Each row was made from one small tree. The marks that hang from a mark follow it in brackets, in alphabetical order. Every link used is in the known rows. Write each row's tree.
Known rows:
J[B[R V] Z]: [0.84 0.26 1.86 -0.29 3.16 0.95 2.15 1.69 1.58 -0.63 2.37 2.78 0.84 0.66 -0.42 -4.93 3.80 -0.30 2.17 0.15 -4.38 -0.56 0.35]
U[B[Q[Z[S]] R T V]]: [3.66 0.62 5.60 -1.04 1.44 2.72 1.99 4.99 1.99 0.70 1.25 3.95 -1.63 0.76 0.89 -3.14 4.01 0.81 2.89 0.71 -6.14 -0.16 0.54]
V[B[Q R T[Z] U]]: [2.54 -0.15 4.83 1.22 4.76 3.41 1.31 3.22 3.18 0.65 2.03 3.31 -1.43 1.65 0.50 -0.37 5.47 -0.70 2.95 -0.74 -2.00 0.79 0.34]
Q[B[R T] Z]: [0.43 0.17 2.85 1.16 0.55 4.32 2.35 2.77 0.32 -0.07 2.50 2.39 0.03 1.60 -0.14 -2.85 4.33 -0.08 2.22 -0.97 -1.97 0.36 0.14]
R[B[V]]: [0.73 -1.17 1.69 -0.64 0.70 1.25 2.05 0.63 0.17 -0.97 1.35 1.58 -0.46 -0.09 -0.24 -1.57 2.33 1.57 0.37 -0.78 -2.43 0.44 -0.05]
V[B[Q R T[Z[S]] U]]: [2.92 0.05 4.82 0.76 4.67 3.86 1.65 3.95 3.54 0.44 1.39 3.08 -1.68 1.87 0.90 -0.48 5.03 -0.52 3.24 -0.64 -2.69 0.51 1.07]
V[B[Q R T[Z[S]]]]: [2.62 0.64 3.90 -0.04 3.79 3.35 1.39 3.20 3.15 0.98 1.22 1.93 -1.47 2.19 0.04 -1.56 5.21 -0.51 3.28 -0.03 -2.64 0.01 0.84]
V[B[R T U]]: [1.48 -0.97 3.54 0.63 3.75 3.57 1.65 1.55 1.88 -0.73 1.20 2.53 -0.46 1.85 0.33 0.45 4.05 0.28 1.73 -0.72 -1.50 0.76 0.83]
G[S[Z]]: [0.98 -0.44 -0.31 -0.52 0.73 0.97 2.04 -0.57 -0.46 -1.43 1.01 0.14 1.02 2.78 -0.68 -0.05 0.40 0.39 0.47 -0.57 -1.63 0.93 -1.00]
U[B[Q R V]]: [2.62 0.03 4.21 -1.26 1.03 1.30 1.42 1.97 0.89 0.24 0.88 3.01 -0.28 1.18 -0.07 -2.25 3.58 1.24 1.75 0.87 -5.25 0.04 -0.34]
U[B[R]]: [0.27 0.31 1.79 -1.69 0.66 1.19 1.99 -0.63 -0.60 -0.60 1.08 1.78 0.65 1.64 -1.07 -1.61 2.59 1.56 1.64 -0.35 -3.66 0.09 -0.52]
Q[B[U] Z[T]]: [-1.01 0.25 2.35 1.25 1.22 3.70 1.89 2.67 -0.36 -0.84 1.36 3.92 0.40 1.14 -0.57 -1.94 2.82 0.81 2.35 -2.60 -1.42 0.21 1.07]
Q[B Z[S[G] T]]: [-0.52 1.01 1.10 -0.70 -0.11 4.26 2.09 3.59 0.60 0.01 -0.19 3.08 1.00 2.25 -0.24 -3.60 2.08 0.83 2.84 -1.94 -0.91 -0.87 1.92]
R[B[Q[Z[T]] U V]]: [1.97 -0.76 3.91 1.05 2.58 1.75 2.02 4.04 1.58 -0.93 1.77 4.34 -2.17 -0.90 0.60 -2.12 3.45 0.77 1.67 -1.38 -3.41 0.43 0.40]
V[B[Q U]]: [1.73 -0.53 2.21 0.37 3.53 2.72 0.10 1.19 1.22 -1.02 -0.20 2.81 -0.08 1.82 0.12 0.87 3.21 0.37 1.98 -0.82 -1.81 0.77 1.29]
V[B[Q[Z] R T]]: [2.52 0.15 3.43 0.85 3.46 3.39 0.94 2.88 2.15 0.15 1.16 2.66 -1.35 1.75 -0.03 -1.85 5.23 -0.66 2.87 0.20 -2.52 0.13 0.69]
Z[T]: [-1.45 0.49 1.34 -1.27 2.08 0.55 1.08 0.52 -0.92 -0.26 0.55 1.22 -0.36 1.20 -2.00 -0.94 1.54 1.37 1.57 -1.69 -1.05 -0.80 0.19]
G[S[Z[T]]]: [0.50 0.16 0.31 -0.67 1.26 0.64 2.26 0.23 -0.06 -1.15 1.15 0.56 0.47 2.71 -1.32 -0.61 0.71 0.48 0.75 -0.97 -1.47 0.39 -0.83]
S[G]: [-0.38 -0.76 -0.13 -1.69 0.79 1.61 0.52 0.13 -0.33 0.26 -0.28 1.53 1.67 2.01 -0.02 -0.79 0.75 0.89 1.21 -1.19 1.11 -0.18 -0.11]
G[S]: [0.31 -1.06 -0.41 -0.93 1.00 0.83 1.55 -0.09 -0.92 -1.90 0.96 -0.14 1.55 2.98 -2.04 -0.08 0.97 0.68 0.56 -1.17 -1.79 0.05 -0.56]
B[Q[Z[S T]] R U V]: [3.03 -1.02 5.85 1.33 3.47 2.74 2.07 6.02 2.13 -0.27 0.60 4.42 -2.38 0.21 1.39 -2.88 3.24 0.18 2.66 0.08 -5.14 -0.71 1.24]
J[Z[S T]]: [-0.62 1.70 1.02 -1.63 2.88 0.46 2.15 1.56 -0.26 -1.04 0.55 2.09 -0.31 0.81 -1.18 -2.69 1.43 0.40 2.95 -1.85 -2.47 -0.98 1.19]
J[B[Q] Z[S T]]: [0.83 2.90 1.38 -1.60 4.34 0.70 1.63 4.11 2.44 -0.85 1.14 2.88 -0.73 1.14 -1.04 -4.25 3.35 -0.40 3.89 -1.21 -4.71 -1.37 1.80]

Which tree is each row?
[1.86 0.72 3.20 -0.13 3.61 2.79 0.22 2.34 2.16 1.22 1.24 2.31 -0.95 1.77 -0.40 -0.51 4.60 -0.22 2.92 -0.76 -1.41 0.45 0.54] | V[B[Q T[Z]]]
[3.47 -0.65 4.94 0.68 2.62 3.05 2.30 5.88 2.55 -0.80 1.89 4.12 -2.90 -0.83 1.90 -1.43 3.46 0.52 1.97 -1.06 -4.13 0.83 1.00] | R[B[Q[Z[S]] T U V]]
[2.74 -1.16 4.23 0.15 2.03 1.40 1.00 2.71 1.08 0.33 0.89 1.90 -1.02 0.95 0.27 -2.12 3.57 0.23 1.30 1.31 -3.97 -0.31 -0.32] | B[Q R V]
[1.18 -0.37 2.65 -0.21 2.88 3.11 1.39 0.77 1.49 -0.21 1.04 1.41 -0.27 2.16 -0.56 -0.64 4.21 0.28 1.75 -0.16 -1.45 0.26 0.61] | V[B[R T]]
[-0.47 0.69 0.94 -2.73 1.52 1.84 1.61 2.62 0.74 0.08 -1.16 1.63 0.10 2.16 -0.53 -1.72 0.42 1.39 2.17 -1.62 -0.52 -1.49 1.55] | Z[S[G] T]
[1.10 -0.47 3.58 -0.34 1.63 1.77 2.40 2.52 1.46 0.69 2.99 2.22 -1.49 -0.50 0.06 -1.91 3.53 0.98 1.31 -1.32 -2.03 0.67 -0.55] | R[B[T[Z] V]]
[4.45 -1.15 7.15 1.47 3.64 3.80 2.02 7.39 2.89 0.21 1.54 4.46 -2.99 0.05 2.58 -1.84 3.82 -0.27 2.68 0.35 -5.13 0.11 1.05] | B[Q[Z[S]] R T U V]
[-0.11 0.76 0.83 -1.36 1.13 1.43 1.44 0.51 0.75 1.18 -0.04 2.42 0.33 1.68 0.87 -1.44 0.41 0.65 1.41 -0.95 1.49 0.26 -0.46] | S[G Z[T]]
[1.48 -0.82 3.25 -0.66 1.28 1.84 2.20 2.37 1.12 -0.38 2.22 1.95 -1.40 -0.27 0.20 -1.19 3.06 1.30 0.56 -0.85 -2.29 0.67 -0.11] | R[B[T V]]
[-0.45 0.17 0.59 -1.72 1.37 2.00 1.46 1.26 0.32 1.27 0.27 1.27 0.75 1.80 -0.01 -1.93 0.92 0.74 2.81 -1.73 -0.41 -0.53 0.36] | T[Z[S[G]]]
[1.83 1.02 3.49 -0.38 4.41 2.80 1.13 5.20 3.11 0.42 2.16 2.91 -1.35 1.17 0.68 -1.19 3.53 0.01 3.34 -1.53 -3.80 0.03 1.04] | J[B[Q T[Z[S]] U]]
[2.89 0.22 4.52 -0.50 2.14 2.11 2.21 4.77 2.76 0.80 2.42 2.47 -2.58 -0.30 0.79 -2.10 4.04 0.48 2.10 -0.77 -3.49 0.41 0.12] | R[B[Q T[Z[S]] V]]
[1.68 -0.33 3.33 1.54 4.21 3.05 1.27 2.50 1.97 -0.77 0.60 3.78 -1.07 1.59 -0.13 -1.57 4.61 -0.25 2.84 -0.64 -2.57 -0.01 1.10] | V[B[Q[Z[T]] R U]]
[0.76 -1.01 3.02 0.18 -0.24 3.37 1.97 1.29 0.29 -0.21 1.22 1.56 1.27 1.98 -0.18 -2.08 3.52 0.99 0.68 0.17 -2.45 0.29 0.24] | Q[B[R V]]
[2.36 1.20 4.12 -0.72 1.81 2.05 1.67 3.17 1.06 0.34 2.03 3.41 -1.39 1.07 -0.14 -2.42 4.38 0.35 2.99 -0.15 -4.61 0.14 -0.52] | U[B[Q[Z] R T]]
[2.14 -0.83 2.91 0.91 3.82 2.88 0.94 1.30 1.87 -1.02 0.37 2.65 -0.41 2.03 0.20 -0.03 4.27 -0.08 2.02 -0.19 -2.42 0.60 0.86] | V[B[Q R U]]
[2.52 0.76 3.02 -0.75 2.35 2.95 0.65 5.38 1.57 0.73 0.50 2.83 -1.69 1.14 1.12 -1.62 2.54 -0.28 3.21 -0.75 -2.09 -0.35 0.87] | B[Q[Z[S[G]]] T]
[3.26 -0.25 5.28 1.30 3.99 3.49 2.08 6.00 2.25 -0.48 1.78 3.53 -2.93 0.63 1.78 -1.11 3.77 -0.66 3.20 -0.63 -4.11 0.18 0.64] | B[Q[Z[S]] R T U]
[2.26 0.36 3.92 0.17 3.34 2.31 2.48 4.37 2.62 -0.33 2.75 2.87 -2.72 -0.16 0.99 -0.42 3.81 0.17 2.49 -2.17 -2.70 1.02 0.11] | R[B[Q T[Z[S]] U]]
[2.30 -0.54 3.90 0.56 2.46 2.22 2.37 4.75 1.90 -1.16 1.15 4.10 -2.41 -0.69 0.96 -2.25 2.99 0.90 1.94 -1.26 -4.11 0.15 1.15] | R[B[Q[Z[S T]] U V]]
[1.05 0.11 1.58 -0.26 3.61 1.82 0.42 2.58 1.47 -1.07 1.09 2.50 -0.06 1.34 -0.02 -0.72 2.80 0.44 2.09 -1.09 -3.50 0.15 0.78] | J[B[Q U]]
[2.44 -0.62 2.79 1.22 3.64 3.74 1.40 2.58 1.93 -1.17 -0.10 3.24 -0.83 1.86 0.71 -1.34 3.92 -0.21 2.89 -0.25 -3.39 0.15 1.75] | V[B[Q[Z[S]] R U]]
[2.96 0.72 5.05 -1.86 1.28 1.75 0.72 3.58 1.22 0.87 1.11 3.55 -0.86 0.75 0.28 -0.94 3.29 1.43 1.95 0.12 -4.57 0.44 0.09] | U[B[Q T V]]
[2.47 0.67 2.72 -0.19 3.06 3.68 0.43 3.44 1.89 -0.02 -0.07 2.61 -1.24 1.76 0.25 -1.05 3.75 -0.04 3.14 -0.41 -2.65 0.03 1.90] | V[B[Q[Z[S]] T]]
